Each row was made from one path, in order. Every step used is in the known rows, and no mark comes twice. Write each row's path.
Known rows
votev > vuza > falapu > ketade > malif: [-33.5  39.3 -29.8 -27.9  35.7 -14.1  33.9 -19.5  11.8 -14.4  14.9 -13.8
   9.2   0.7  -5.3 -16.2 -16.8  -4.0   4.0  17.5   1.7   1.1   8.4  32.3
 -52.9   5.2  64.0  -3.1]
votev > ketade > tofom: [-15.5   2.7   4.9  20.3 -29.1  36.5 -44.9 -16.7 -18.0  -1.1  14.1  24.2
 -10.0   3.8  -0.1  -2.3   4.2 -13.6  -2.2 -14.7  -2.7  -3.8  13.9  35.9
   3.4  26.4 -20.9  21.9]
tofom > vuza: [ 28.3 -10.9 -19.8   2.0   2.4  -7.1  10.9   8.6  -0.7 -15.0  16.3   1.6
   7.8  -6.1 -29.3  -2.9  -0.1   4.9   7.2  28.7  -3.5  10.0  -3.2  -8.5
   8.0   2.3   0.0   2.2]
malif > ketade > tofom > vuza: [-10.3  15.5 -27.1  -6.7   1.4  34.2   1.1  -5.2   0.1   3.3 -30.4  13.0
   3.2  -0.2 -35.6  11.3  37.7  12.9   4.3  32.1  -3.2   2.1 -13.9  34.0
  13.8   7.4 -29.6   9.1]
tofom > vuza > malif: [ 28.8 -23.0 -31.3  -1.4  -7.5 -12.9  -4.4  23.1  25.9 -18.5  11.6   9.5
   3.9  -5.6 -20.0  17.6  -3.5  13.3  -4.1  52.4  -4.6  12.7  -1.9 -25.1
  19.9  -6.2  10.1  -7.8]
malif > vuza > tofom: [ 14.6 -36.4   2.4  -5.7  -0.3   6.6   0.9  30.6  -4.2  31.2  -1.5  -7.9
  13.8  -1.3  22.3 -15.1  -5.3  -6.3 -33.3 -10.5   6.3  12.9  -0.3 -19.0
  -3.9   8.3   1.6   8.3]
malif > vuza > falapu: [  7.9  13.0  -8.0  16.5   7.0   5.1   1.3  33.3 -10.1  22.7 -13.6  -4.6
 -12.9  -4.6   0.3  -7.3   1.2 -23.9   0.7 -10.1  -0.1  19.9 -18.6   2.1
 -21.6  16.4  28.4  14.0]
votev > ketade: [ 12.2 -18.6   5.8  27.7 -25.4   8.0 -48.4  -7.5 -11.1  -3.7  20.1   9.5
  -7.0  -1.1   0.0 -13.8 -15.3 -20.3  16.2 -21.5   1.4  -5.3  14.3  20.4
  -6.3  16.0  10.5  17.7]
vuza > tofom: [ 25.8 -42.0  -7.0 -17.6 -17.4   3.6  -7.3 -13.6 -12.2  -1.9   0.4  -4.1
   1.0  -1.5  11.6 -18.4  -8.1 -17.2 -22.7 -16.3   7.9   5.9  27.3 -25.5
   2.7  16.6  -0.1  11.5]
ketade > malif > vuza: [ 13.2  29.6  13.4  15.6  -6.6  -9.2  13.3  32.5   1.8  30.0  33.7  -1.6
  10.4  -6.5   6.5 -25.2   5.0   4.6 -12.1  10.1  -4.6  10.5  -7.8  24.7
 -21.3 -10.4  36.8  17.6]
tofom > ketade > votev: [ 13.3  19.2  24.6  12.8 -22.1 -11.2 -13.2 -30.0  -3.1 -33.7  20.1  10.3
 -11.3   3.3  21.1   5.2 -12.6  -4.6  11.4 -12.6   1.8  -7.2   6.5  10.6
  18.8  15.6 -31.6 -23.5]
falapu > ketade > votev > vuza: [-52.3   6.8 -18.8 -29.7  19.3   1.2  36.7 -13.9  26.4 -13.0  19.5  -5.9
  32.0   8.2  24.9   9.3 -18.8   7.2  13.2  -4.9  -8.5 -12.2  -7.8  17.0
 -13.8  -1.8 -16.7 -40.5]
vuza > negi > ketade > malif: [ 33.0  -4.0  35.7   6.3  -6.6 -22.5  -5.4 -16.3 -25.8  -0.1  -6.7  -9.1
 -26.2  -4.9 -13.8 -10.9   6.1   1.1  -1.2 -17.3   5.1  -3.6  15.8 -40.2
  15.0 -25.2   6.8  25.0]
falapu > ketade > malif > vuza > negi: [ -0.6  17.2  15.6   2.5   1.8 -16.1  21.9  27.5   6.1  24.3  37.6 -14.2
  31.8  -3.0  -0.8   0.7 -19.6  24.6 -13.2 -13.3   1.2  -9.4 -13.7  -1.0
 -10.3 -16.4  24.7   4.8]
negi > ketade: [ 23.2 -32.4  25.8   9.3 -12.9  -4.2 -10.9   1.7 -27.3  -2.9 -15.2   0.0
 -14.7  -7.1   1.0  -2.5   4.1 -20.5  16.4 -31.2   1.0  -2.4  24.2 -26.9
  14.2  -0.8   4.0  16.8]
malif > vuza: [ 12.2  -4.0   7.7   8.6 -11.8   4.4   7.2  44.6  -2.1  31.4  16.5  -5.3
  11.0  -5.5  12.3  -6.6  -1.3  -9.3  -3.6 -18.2  -5.9  12.0 -15.7   2.0
  -3.6   4.8  10.1   9.6]
negi > ketade > malif > vuza > tofom: [  3.7 -24.1  40.1  10.4  20.7 -12.2  -3.9  20.1 -21.8  29.8 -17.7  -5.9
  -7.6  -0.7  16.3 -26.0   7.9   6.5 -32.7   7.8   9.5   8.4  21.1 -20.6
  -8.8 -26.3  27.6  20.6]
votev > vuza > negi: [ 16.1 -11.6 -17.0 -44.1   0.2  -5.4  31.3  -4.2   9.9   5.5   3.9 -21.7
 -10.2  -1.1   5.8  -5.6  -8.3  -9.0 -10.2 -22.9  -3.1  12.8 -27.0 -32.1
   7.2  -2.0 -17.6   3.1]
falapu > ketade > votev: [-26.1   0.5  -2.0   3.1 -12.8   3.2   4.2 -18.3   6.2 -18.4  25.5   7.7
  33.3   5.5  11.4  12.4 -12.8   4.1  20.4 -16.6  -5.3 -24.7  12.5  10.1
  -3.1   6.8 -17.9 -29.2]
tofom > vuza > falapu: [ 22.2   6.7 -34.9   6.4  18.2  -3.9   1.8  -1.3  -9.2 -22.8 -12.5  -1.3
 -19.0  -4.3 -42.5  -4.7   2.8  -8.6  12.1  41.3   0.8  17.1  -3.6  -9.4
  -9.9  12.4  18.3   4.6]
malif > vuza > tofom > ketade: [ 24.0 -26.6  27.8   1.7   3.4  -6.6  -9.3  18.1  -9.0   5.7   8.9  -5.9
   2.6  -2.6  33.4  -6.7 -23.0  -5.0 -32.1 -18.1  12.5  12.5   3.0  -6.8
  11.0  21.9   0.5   3.8]
vuza > negi: [ 41.5 -15.8  -1.3 -11.1 -29.1  -0.9  -2.4  -6.3  -7.9   1.8   8.8 -10.9
  -7.6  -3.8  -7.7  -1.5  -6.9  -8.4  -4.7 -34.1   0.2   0.3  -7.4 -41.6
  18.2   7.7 -18.0  13.0]
malif > ketade: [ 22.5  -3.8  -8.8  -3.0 -19.2  14.0 -16.3  -3.0   0.7  14.2 -25.1  -4.9
   1.7  -6.5  -4.3  -4.4  13.4 -12.9  19.5 -26.6   2.0  -5.9   2.0  21.5
  -3.1  12.6  10.6  15.9]
votev > ketade > malif > vuza > negi: [  9.2  13.3  27.4  35.0  -4.0  -7.2 -31.8  23.3  -3.4  30.7  29.1  -0.7
  -7.4   0.6  -1.4 -18.2 -10.1  10.0 -14.6  -3.7   3.9   2.4 -23.5  11.6
 -14.0 -21.2  14.3  21.2]

Write each row's path
[ -9.3  18.4 -10.8  -9.3 -25.5  44.0 -13.4 -16.3  -3.8  19.5 -31.9  11.6
  -1.9   1.6  -3.4   7.3  34.5  -9.9   2.3 -17.8  -3.5  -3.6   4.3  38.9
   8.5  21.3 -22.2  19.6]  malif > ketade > tofom
[ 21.4 -31.4  43.9  13.3   2.4  -5.3   0.6  44.3 -23.7  33.3 -25.7 -13.3
 -15.6  -5.0   6.3   7.7   3.1  -2.0  -4.0 -38.2   2.2   6.4 -20.4 -54.4
  27.0 -18.9 -19.2  15.6]  malif > vuza > negi > ketade
[ -1.5  21.0  25.9  47.4  -2.0  -5.0 -35.7  27.3  -1.0  27.9  39.9  10.0
   2.4  -0.2   8.5 -26.6  -7.5   0.8  -3.0   8.0   0.8   3.4  -6.4  46.2
 -30.3 -11.1  42.1  21.4]  votev > ketade > malif > vuza
[ 22.6 -14.6 -19.5  -5.2 -30.2   6.7 -30.1  11.8  26.6  12.5 -30.9   5.7
   2.5  -3.8   6.3  15.7  11.3  -6.5   6.9  -3.8   0.3  -4.0   5.0   6.6
   8.8   3.6  19.5   4.9]  vuza > malif > ketade
[ -3.2 -11.2 -31.9 -37.1   5.1   4.3  -0.1  15.1  46.5  17.2 -37.0  -9.5
   1.2  -1.9  18.6  11.8   8.1  -1.9  -1.3   7.7  -2.2   7.7 -14.2  14.0
  -4.6  -2.7  19.2  -8.1]  votev > vuza > malif > ketade
[ 21.9 -15.4 -34.8  -1.1  -1.1  -0.2 -19.0  22.2  33.2  -2.9 -31.2   7.4
   4.8  -5.3 -26.4  22.6  15.8  19.4   9.3  46.1  -0.4   2.8  -6.4   4.0
  15.4  -9.9  11.9  -4.7]  tofom > vuza > malif > ketade
[-14.7  22.4  11.7  12.1   3.8 -11.5  18.1  31.2   6.7  19.6  48.9  -5.3
  40.5  -4.0   6.0  -7.4 -14.0  15.1  -3.6   0.5  -4.2  -7.6   2.0  34.4
 -28.0  -6.0  50.7   3.7]  falapu > ketade > malif > vuza
[-32.8  19.9 -18.5 -24.6  16.2  15.3  16.2 -17.0  30.0  13.7 -36.8  -6.2
   0.4   6.4  19.1  -2.4  20.1   0.9  15.4  -1.5  -4.1  -4.5 -25.2  31.9
 -13.0 -10.8 -26.5 -25.4]  malif > ketade > votev > vuza
[ 21.6  40.7  41.3  20.8  -2.6 -22.5   0.7  17.7  -1.9   4.7  41.2   0.7
   2.3  -6.0  14.9 -15.6 -14.3   7.9 -13.2   3.9   3.1   7.7  -2.9  37.4
  -6.0   2.2  36.0  10.8]  tofom > ketade > malif > vuza
[ 38.2  36.7  28.6  11.4 -21.4 -23.9  -8.0 -26.4  -9.6 -28.1  43.1   3.4
  -9.1  -3.9   4.4 -17.6 -17.6  -0.2  -2.2  -1.2   4.8  -1.2  22.7  31.1
  -2.0  11.5  33.9  13.7]  tofom > ketade > malif
[ -6.1 -10.7  20.2  29.7   8.3  -0.6 -40.9  14.9  -6.7  28.9  19.2   6.8
  -0.9   0.3  17.1 -35.8 -11.4   4.0 -34.6  14.6  11.7   5.4  10.8  25.5
 -31.1 -11.2  33.6  21.1]  votev > ketade > malif > vuza > tofom
[ 34.5 -39.7  29.2   1.0 -13.0  -8.0  -9.3  -4.1 -31.0   0.7 -25.1 -10.2
 -25.5  -4.5  -5.3   6.1   2.2 -14.0   7.2 -41.9   5.1  -4.0   8.3 -62.1
  33.9  -8.6 -21.2  18.8]  vuza > negi > ketade
[  4.1  10.6 -24.3 -16.5   2.3  34.6   0.9  -9.7  -0.2   7.8 -40.2   3.5
  -7.4   1.6 -43.6  20.0  34.8  22.9  -8.1  17.6   1.0   0.6 -27.8  -2.4
  31.4  -2.6 -55.1   9.6]  malif > ketade > tofom > vuza > negi
[  5.1 -19.9  15.9  14.3  20.0 -14.5   3.5  -7.8 -13.1 -18.6 -28.3   2.1
 -25.6   3.8 -24.4  16.3  14.0  26.5  15.3  20.4   1.0  -5.6 -15.8 -64.0
  41.0 -37.2 -66.1 -22.3]  tofom > vuza > negi > ketade > votev
[-46.7  24.5  -5.9  24.3  22.7   5.1   6.8  17.4   4.6   7.5  -2.8   0.9
  18.9   8.9   6.9  14.9  -7.8   3.8  14.9  -3.7  -2.6  -6.4 -17.3  17.1
 -25.0   7.9   1.7 -29.6]  malif > vuza > falapu > ketade > votev
[ 22.3  24.1  16.0   7.2  -6.6 -13.5  13.2  26.0  -1.0  33.0  27.0 -11.2
  -0.1  -1.7  -3.1 -16.4   3.4  12.7 -22.8  -0.9  -2.3  10.2 -23.4 -12.3
  -4.0 -19.5  12.3  17.7]  ketade > malif > vuza > negi
[ 11.6  16.1  12.3  33.0 -19.6  -5.5 -42.6 -18.2  -8.0  -6.0  39.4  13.6
  -8.3   0.7  -5.9 -30.7  -8.8  -7.2   6.5   2.9   3.1  -6.3  24.5  39.2
 -24.9  -1.8  40.0  25.1]  votev > ketade > malif
[ -4.9   0.5 -21.2  -1.2   1.3   0.2  -2.7 -11.7 -11.0 -22.2   1.1  -5.2
   9.5  -2.0 -12.2   6.2 -20.3 -23.2  21.6 -23.9   4.8 -10.1  19.1   7.0
 -22.6  28.7  37.7   1.7]  vuza > falapu > ketade
[-31.7  -8.7  14.8 -12.6  24.1  -5.2  20.7 -10.9   2.8  -2.7 -26.9  -3.5
 -16.7   5.7  25.2  -0.1  12.4  -4.7  14.3  -3.3  -7.1   1.3  -8.0 -15.4
   6.4 -19.3 -34.9 -23.5]  negi > ketade > votev > vuza
[ -6.1  33.9 -14.3   5.9   5.7 -12.2   1.3 -26.3  -7.6 -19.8  21.4  -3.2
   7.2  -1.0 -19.0 -11.2 -15.2  -6.2  12.0   2.9   5.2  -9.8  27.3  26.8
 -40.6  13.3  66.9   8.7]  vuza > falapu > ketade > malif
[ 10.3 -12.5  21.7  -1.7  -9.9  -5.5 -17.2 -42.3  -5.4 -31.4   3.3   6.7
  -8.8   8.4  28.7  -6.2 -16.2  -3.1 -17.7  -6.2  11.8  -6.8  23.2 -10.8
  19.8  18.9 -38.1 -25.3]  vuza > tofom > ketade > votev
[-10.8  26.4 -35.6   1.3  13.0  22.3   5.0 -13.0 -15.5 -19.1 -16.3  14.1
 -18.6   1.3 -45.0   6.6  22.8  -2.7  -4.7  46.7  -2.0  19.0  -4.8   9.0
  -0.2  22.1 -15.3   7.8]  ketade > tofom > vuza > falapu
[ -7.4   2.7 -14.7   4.8 -23.8   9.0 -30.3  -3.8  36.2   7.9 -36.3  16.8
  -2.5   6.5  16.5  20.9  20.5   5.2  11.9   9.7  -3.6 -12.1  -2.7   7.9
  11.0  -7.6 -18.6 -25.0]  vuza > malif > ketade > votev
[-33.7  18.1 -17.7  10.6   5.4   1.4  -1.5 -27.7  -0.1 -25.7  -3.7   4.0
   9.6   8.2  -2.0  10.1 -10.3  -8.9  25.3  -8.4   1.9 -17.4  13.6  10.9
 -19.9  16.2   1.9 -27.4]  vuza > falapu > ketade > votev
[ -8.8  -8.9  39.2   6.1  -2.9  21.7   3.8  31.1 -29.8  38.7 -31.5  -0.1
 -18.1   1.3   5.3  19.8  24.6   2.4 -21.8 -29.2  -2.4   9.8 -21.2 -39.7
  38.0 -11.4 -52.4  21.3]  malif > vuza > negi > ketade > tofom
[-18.6  -1.0 -19.8 -18.4   3.2  16.9  22.7  -7.8  -4.1 -20.3  17.4   2.7
  25.0   3.5 -38.5  31.2  -3.0  27.0  -9.3  15.0  -3.7  -7.0  -9.2 -16.1
  30.3   8.1 -46.0  -6.3]  falapu > ketade > tofom > vuza > negi
[ -4.9  -0.5 -37.4   2.2  28.5  -8.4  12.0  -1.0  -5.3 -34.4   2.1  -3.5
  16.1  -3.5 -41.8  11.0 -16.6  -0.2  21.4  28.2   5.3  -2.0   2.6   2.6
 -15.8  16.9  27.5  -7.3]  tofom > vuza > falapu > ketade
[  5.3 -16.9 -28.7 -35.8  -4.2  -9.3  14.2  18.1  38.7  -0.7   3.4  -3.4
   0.9  -1.2  22.8   8.8  -8.0  -5.5 -10.5  14.5  -9.3  16.8  -8.4 -11.2
   0.8   1.4  17.7  -9.3]  votev > vuza > malif
[-25.2  14.1 -15.8 -24.4   8.6   1.1  28.3 -14.5  23.7  -3.6   7.2  -2.3
  -1.4   7.0  23.3  -6.5   4.5  -3.6   3.5   7.9  -8.7   5.1 -18.2   4.5
  -7.8  -3.4 -29.3 -29.0]  ketade > votev > vuza
[-26.6   3.5 -26.2  -9.8   2.5  21.4  22.0  -3.3  -0.9 -23.8  24.1  12.2
  33.9  -2.1 -30.2  24.0  -0.4  20.2   2.3  27.3  -5.9  -7.2   8.6  19.4
  12.1  15.0 -19.8  -6.2]  falapu > ketade > tofom > vuza
[  6.7 -17.8  28.3  -4.8 -18.1  20.1  -7.5 -16.0 -34.2   5.0 -29.5   4.5
 -28.7   2.0  -7.1  17.7  20.4  -9.4 -12.0 -32.6  -1.3  -0.6   7.7 -45.8
  42.2  -1.1 -53.1  22.2]  vuza > negi > ketade > tofom
[ -0.2  18.0  -1.3   0.2 -12.9 -12.8   8.7 -13.7  -0.1 -12.3  49.6   0.1
  32.4  -4.0  -5.5 -10.1 -18.9   5.5   8.1  -1.9   0.7 -16.6  30.3  28.6
 -23.5   1.6  48.7   6.2]  falapu > ketade > malif
[-14.6  23.3  12.4 -19.8  12.0 -10.5  18.9 -26.4  18.5 -29.2  14.5  -1.7
  -9.7   5.6  32.6   0.6 -14.9  -0.2   4.6  -0.2  -3.7   1.2 -15.3  18.9
   5.6   8.6 -30.5 -34.4]  tofom > ketade > votev > vuza
[ -6.4  -9.7  23.1   3.2 -16.9  21.3  -6.9 -10.8 -33.2   3.5 -23.3  13.1
 -17.6   0.8  -0.7  10.1  24.2 -15.1   0.9 -20.9  -5.7   1.8  23.7 -10.6
  24.7   9.6 -27.7  21.4]  negi > ketade > tofom
[ -7.5   2.8 -32.6   9.4   5.6   3.5 -17.2   6.2  43.0  -8.3 -37.5  16.7
   1.3   3.9 -16.2  28.2  24.2  30.3  11.7  61.8  -4.1  -4.4 -19.1   5.1
  17.9 -23.9 -24.0 -34.9]  tofom > vuza > malif > ketade > votev
[-52.4 -25.7 -24.4 -42.9  30.2   2.7  32.6 -24.3  24.7 -12.5   2.2 -10.2
  32.3  11.6  32.4   2.8 -21.3   7.5 -15.3   1.8   2.8 -11.3   8.7  -3.2
 -14.4  -0.2 -27.2 -42.8]  falapu > ketade > votev > vuza > tofom
[-29.5   5.3 -34.5 -31.6  32.1  -1.9  28.3  -6.5  10.8 -14.6  -4.7 -16.2
  10.6   0.4  -1.4   3.5 -23.5 -20.0  14.6 -12.8   1.4   1.1  -4.8  14.8
 -34.8  21.1  37.5  -8.8]  votev > vuza > falapu > ketade
[-48.4  -5.4 -26.6 -29.6  10.3  -7.6  22.5   0.9  54.8 -14.6  13.8   1.4
  29.4   7.8  33.7  29.4 -20.1  18.3   4.1  19.8  -9.8 -10.1  -5.2   0.3
  -1.8  -6.5 -10.2 -51.5]  falapu > ketade > votev > vuza > malif
[ 34.3 -39.4  14.0   2.4  16.5 -15.6   2.9   4.3 -22.8 -14.8 -23.6  -8.3
 -23.7  -6.0 -36.6  12.7   6.4  10.3   8.1   5.6   4.0   2.5  -9.4 -67.5
  38.2 -21.7 -29.3   8.5]  tofom > vuza > negi > ketade
[ 10.5  -0.2   9.3   1.0   2.7  -8.8   6.8  17.1  -3.6  32.1  18.4  -5.1
  11.1  -1.7  16.5 -31.5   0.7   7.8 -43.6  16.5   7.0  13.3  11.5   3.0
 -22.0 -11.6  30.2  13.9]  ketade > malif > vuza > tofom
[ 19.4   4.2  29.5  14.0  -6.9 -18.8  -7.8 -12.0 -24.6  -3.4   2.0   2.6
 -15.4  -4.3  -4.8 -17.6  10.2  -5.0   7.5  -2.9   0.5  -5.0  31.6  -5.7
  -3.4 -17.6  32.7  25.2]  negi > ketade > malif
[ -7.5 -14.0  30.2  21.6  -5.9  -3.6 -11.8 -16.7 -19.1  -6.1 -21.8   7.9
 -19.1   4.0  11.1   2.8  13.1  -8.2  21.2 -16.9  -3.0 -11.3  15.2 -22.2
  17.8 -13.6 -32.8 -11.5]  negi > ketade > votev
[-37.1   8.2   2.4  -6.3  42.9  -6.5  12.8 -21.0  -7.0 -10.7 -55.1  -3.4
 -40.8   8.4  10.6  -0.3  15.0 -17.1  18.9   5.6  -0.1   6.9  -9.4 -17.7
 -12.6 -10.2 -16.1 -21.5]  negi > ketade > votev > vuza > falapu
